Known rows, with every way that one mark hangs from another
bipup{nabu}: [-2.27  3.04 -0.21 -1.19 -1.42 -2.01  0.78 -1.52 -0.69  0.31  3.72 -0.71
 -1.62 -0.88 -2.63 -0.99 -2.52]
bipup{nabu nufol{momu{zipo}}}: [-0.81  0.03  0.46  0.62  0.53  0.53  1.16  0.44 -0.53 -1.37 -5.38  1.04
 -0.23  2.85  3.18  1.84 -0.86]
sopeg{megofi}: [-1.99  2.83 -0.08 -1.14 -2.28 -1.92 -1.24 -1.66 -0.54 -4.37  1.48  0.57
 -1.00 -2.73  2.51 -1.31  2.06]
nufol{momu}: [ 1.51  1.59 -0.01  0.19 -1.78  0.57 -0.45 -1.27  0.27 -1.52  2.32  1.24
 -1.15 -1.05  0.94 -0.07  3.96]
nufol{bipup{nabu} momu{zipo} sudol}: [ 2.27 -1.09 -0.27  0.67 -1.06 -0.11  0.99  1.64 -0.65  3.30 -3.95  1.83
 -2.40  2.61 -1.17 -0.19 -0.60]
sudol{nufol{momu{zipo{megofi{sopeg}}}}}: [-0.43  0.06 -0.35 -0.07  2.91 -0.33 -2.18  0.28  0.21 -5.01  2.28 -1.30
  2.52 -1.48  1.14  2.96  1.75]
nufol{bipup momu sudol}: [ 3.00 -0.48  0.24  0.67 -2.45  1.35 -0.24  0.28  0.48  1.90  1.22  2.13
 -2.03  1.93 -1.23 -2.61  3.22]
zipo{megofi{sopeg}}: [-1.82  1.96  0.66 -1.80  0.00 -2.37 -0.02 -1.24  0.14 -2.27  8.82 -2.83
  1.89 -3.27 -1.26 -1.48  0.82]
megofi{sopeg}: [-0.75  2.38 -0.01 -0.97 -2.38 -3.13 -1.03 -0.92  0.46 -1.56  5.32 -1.07
 -0.48 -2.31 -2.53 -0.83  2.71]
nufol{bipup{nabu} momu{zipo{megofi}}}: [ 0.02 -0.90 -0.65  0.18  3.93 -0.73  2.13  1.32 -0.53  1.53  2.80  1.21
  0.59 -0.94  1.92  0.42 -0.97]
bipup{nufol{momu sudol}}: [ 0.92  0.08  1.67  0.46 -3.27  3.12 -0.27 -0.93  0.09 -1.79 -3.80  0.35
 -0.20  4.83  1.09 -1.79  1.81]
zipo{megofi{sopeg} momu{nufol{sudol}}}: [ 1.57 -0.75  1.45 -1.18 -1.62  0.94 -0.16 -1.55  0.99  0.74  3.79 -2.97
  3.27 -4.64 -1.41 -0.58 -2.66]
sudol{nufol{momu}}: [-0.21  2.03 -0.51  0.51  0.09  1.74 -2.50 -1.17  0.49 -4.41  1.80  1.24
 -0.54  0.02  0.16  1.39  2.31]
sudol{nufol{bipup}}: [-2.02  1.78 -1.27  0.53  0.52 -0.88 -2.82  0.53  0.80 -2.16  4.66  2.32
 -1.00 -0.21 -1.62 -0.82  1.41]
bipup{nabu nufol{momu{zipo{megofi}}}}: [-1.89 -0.40  0.78 -0.15  3.22  1.16  2.16 -0.29 -0.87 -1.92 -1.56 -0.63
  1.82  2.18  4.20  1.24 -2.50]
sudol{nufol{bipup{nabu}}}: [-3.84  1.96 -0.76  0.12  2.13 -1.25 -1.09  0.42 -0.02 -0.48  5.26  1.74
 -1.37  0.57 -3.22 -0.83 -3.46]
zipo{megofi{sopeg} momu{nufol{bipup sudol}}}: [ 1.93 -2.19  1.02 -0.40 -0.05  0.69  0.10  0.28  1.41  2.87  5.64 -0.87
  2.95 -4.44 -1.08 -1.88 -1.89]
momu{nufol{sudol}}: [ 0.40  1.07 -0.14 -0.38 -3.46  0.91 -0.97 -2.33  0.10  0.22 -3.68 -1.81
 -0.99 -0.60 -1.36  0.16  0.77]
nufol{bipup{nabu}}: [-2.08  1.63 -0.49 -0.27  0.28 -2.29  1.02  0.22 -0.29  2.07  5.32  1.30
 -1.86 -0.92 -2.59 -1.94 -1.66]

Rows
[-0.91 -1.17  1.53 -0.39  0.56  2.35  1.87 -0.15 -1.15 -0.97 -4.72 -1.90
  1.52  4.84  1.85  0.05 -3.75] : bipup{nabu nufol{momu{zipo{megofi}} sudol}}
[-1.26 -1.56 -0.58 -0.32  2.35 -0.44  1.67  0.38 -0.71  2.98 -2.90 -2.05
  0.63 -0.41 -0.36  0.56 -3.60] : momu{nufol{bipup{nabu} sudol} zipo{megofi}}
[-1.21 -0.37  0.04 -0.08 -0.25  0.29  1.01 -0.86 -0.18  4.00 -1.56 -0.44
 -1.18  0.35 -3.26 -1.23 -3.80] : momu{nufol{bipup{nabu} sudol}}
[ 0.91 -1.25  0.96  0.06 -0.73  2.59  0.26 -0.02 -0.23 -2.48 -5.08 -1.16
  1.62  3.71  3.74  0.33  1.24] : bipup{nufol{momu{zipo{megofi}} sudol}}
[ 0.23 -0.37 -0.45  0.52  1.02 -0.10  1.13  0.14  0.90  3.86  3.79  2.39
 -0.12 -4.80 -0.15  0.08 -3.75] : zipo{momu{nufol{bipup{nabu}}}}
[-1.01  0.98  0.31 -0.58 -2.22 -1.27  0.95 -0.12 -0.56  3.38  2.49  0.38
 -2.43  2.10 -4.57 -3.27 -3.10] : nufol{bipup{nabu} sudol}
[-0.98  0.22  2.05 -0.10 -1.80  3.20  1.51 -1.46 -0.70 -0.06 -3.00 -0.38
 -0.42  5.42 -0.75 -1.84 -3.58] : bipup{nabu nufol{momu sudol}}
[-0.02 -0.72  1.04  0.36 -1.68  1.49  1.08  0.31 -0.90 -0.23 -8.63 -0.04
 -0.81  5.51  1.03  0.82 -1.90] : bipup{nabu nufol{momu{zipo} sudol}}
[-0.06 -1.10 -1.11  0.44  0.21 -0.90  0.51  0.86 -0.43  3.91 -6.45 -0.64
 -1.70  0.46 -1.41  1.15 -1.64] : momu{nufol{bipup{nabu} sudol} zipo}
[ 1.71 -1.21 -1.52  0.82 -1.59 -0.62 -1.10  1.22  0.34  2.07 -6.58  0.51
 -1.29 -0.37  0.38  1.20  3.16] : momu{nufol{bipup sudol} zipo}
[ 2.59 -0.89  0.65 -0.74 -1.33 -0.34 -0.19  0.09 -0.22 -0.93 -0.42 -2.66
  1.41 -0.03 -0.31  0.47  2.02] : nufol{momu{zipo{megofi{sopeg}}} sudol}
[ 0.04  0.59 -0.94  1.27  1.64  1.44 -2.32  0.57  0.89 -2.05  3.80  3.55
 -0.60  0.40  0.08 -0.05  3.00] : sudol{nufol{bipup momu}}
[ 1.33 -1.17  0.51  0.22 -1.44  1.07  1.05 -0.20  0.61  5.19  0.61  1.15
 -0.85 -2.26 -2.23 -1.14 -4.92] : zipo{momu{nufol{bipup{nabu} sudol}}}
[-0.03 -1.17 -0.53  0.76  4.70 -0.50 -1.98  2.12  0.69 -2.94  3.95  0.82
  2.47 -1.33  1.29  1.71  2.38] : sudol{nufol{bipup momu{zipo{megofi{sopeg}}}}}
[ 1.77 -0.86  0.64  0.82 -3.15  1.96 -0.81  0.42 -0.03 -1.92 -8.51  0.56
 -0.69  4.66  2.69  0.60  2.99] : bipup{nufol{momu{zipo} sudol}}
[-2.02  1.06  1.33  0.24  0.48  1.90  1.62 -1.26 -0.37 -1.42 -0.13  0.69
 -0.04  2.62  1.45 -0.68 -2.04] : bipup{nabu nufol{momu}}
[ 1.77 -1.58 -0.26  0.40  2.89 -1.52  0.11  2.08  0.50 -0.10  4.41  0.84
  1.39 -2.30  1.83  0.39  3.91] : nufol{bipup momu{zipo{megofi{sopeg}}}}
[-0.70  1.13 -0.38 -1.36 -0.04 -3.94 -0.44  0.27  0.03 -2.13  3.37 -2.49
  1.83 -3.35  0.35  0.98  2.21] : momu{zipo{megofi{sopeg}}}
[ 1.01 -1.63  0.18 -0.04  1.44  0.49  1.91  1.09 -0.91  2.94 -0.10  0.09
 -0.33  1.82 -0.29 -0.81 -2.30] : nufol{bipup{nabu} momu{zipo{megofi}} sudol}
[ 3.67  0.01 -0.43  0.30 -4.29  0.29 -1.00  0.12 -0.18 -0.46 -6.13  0.30
 -2.18  1.92  0.08  0.98  4.09] : nufol{momu{zipo} sudol}
[-1.77  0.62 -0.30  0.78  3.24  1.22 -0.66  0.10  0.04 -0.57  3.83  2.79
 -1.08  1.08 -1.34 -0.14 -1.95] : sudol{nufol{bipup{nabu} momu}}
[-0.83 -0.17 -0.67 -0.82  2.23 -2.07 -0.42 -0.44  0.30 -1.85 -0.43 -3.35
  2.62 -4.86  1.82  3.03  1.94] : momu{nufol zipo{megofi{sopeg}}}
[ 0.52 -1.61 -1.03  0.04  0.99 -0.24 -0.08  0.52  0.11  1.50 -3.66 -1.40
  0.73 -1.04  1.35  0.60  1.54] : momu{nufol{bipup sudol} zipo{megofi}}
[ 0.55 -0.52 -2.12  1.10  0.82 -2.00 -1.00  1.33  0.72  0.79 -3.63  1.66
 -0.74 -2.95  2.62  2.51  4.39] : momu{nufol{bipup} zipo}
[ 0.38 -2.22 -0.30 -0.22  1.53 -1.38 -0.37  1.16  0.42  1.52 -1.31 -2.51
  2.02 -1.54 -0.51  0.40  1.22] : momu{nufol{bipup sudol} zipo{megofi{sopeg}}}
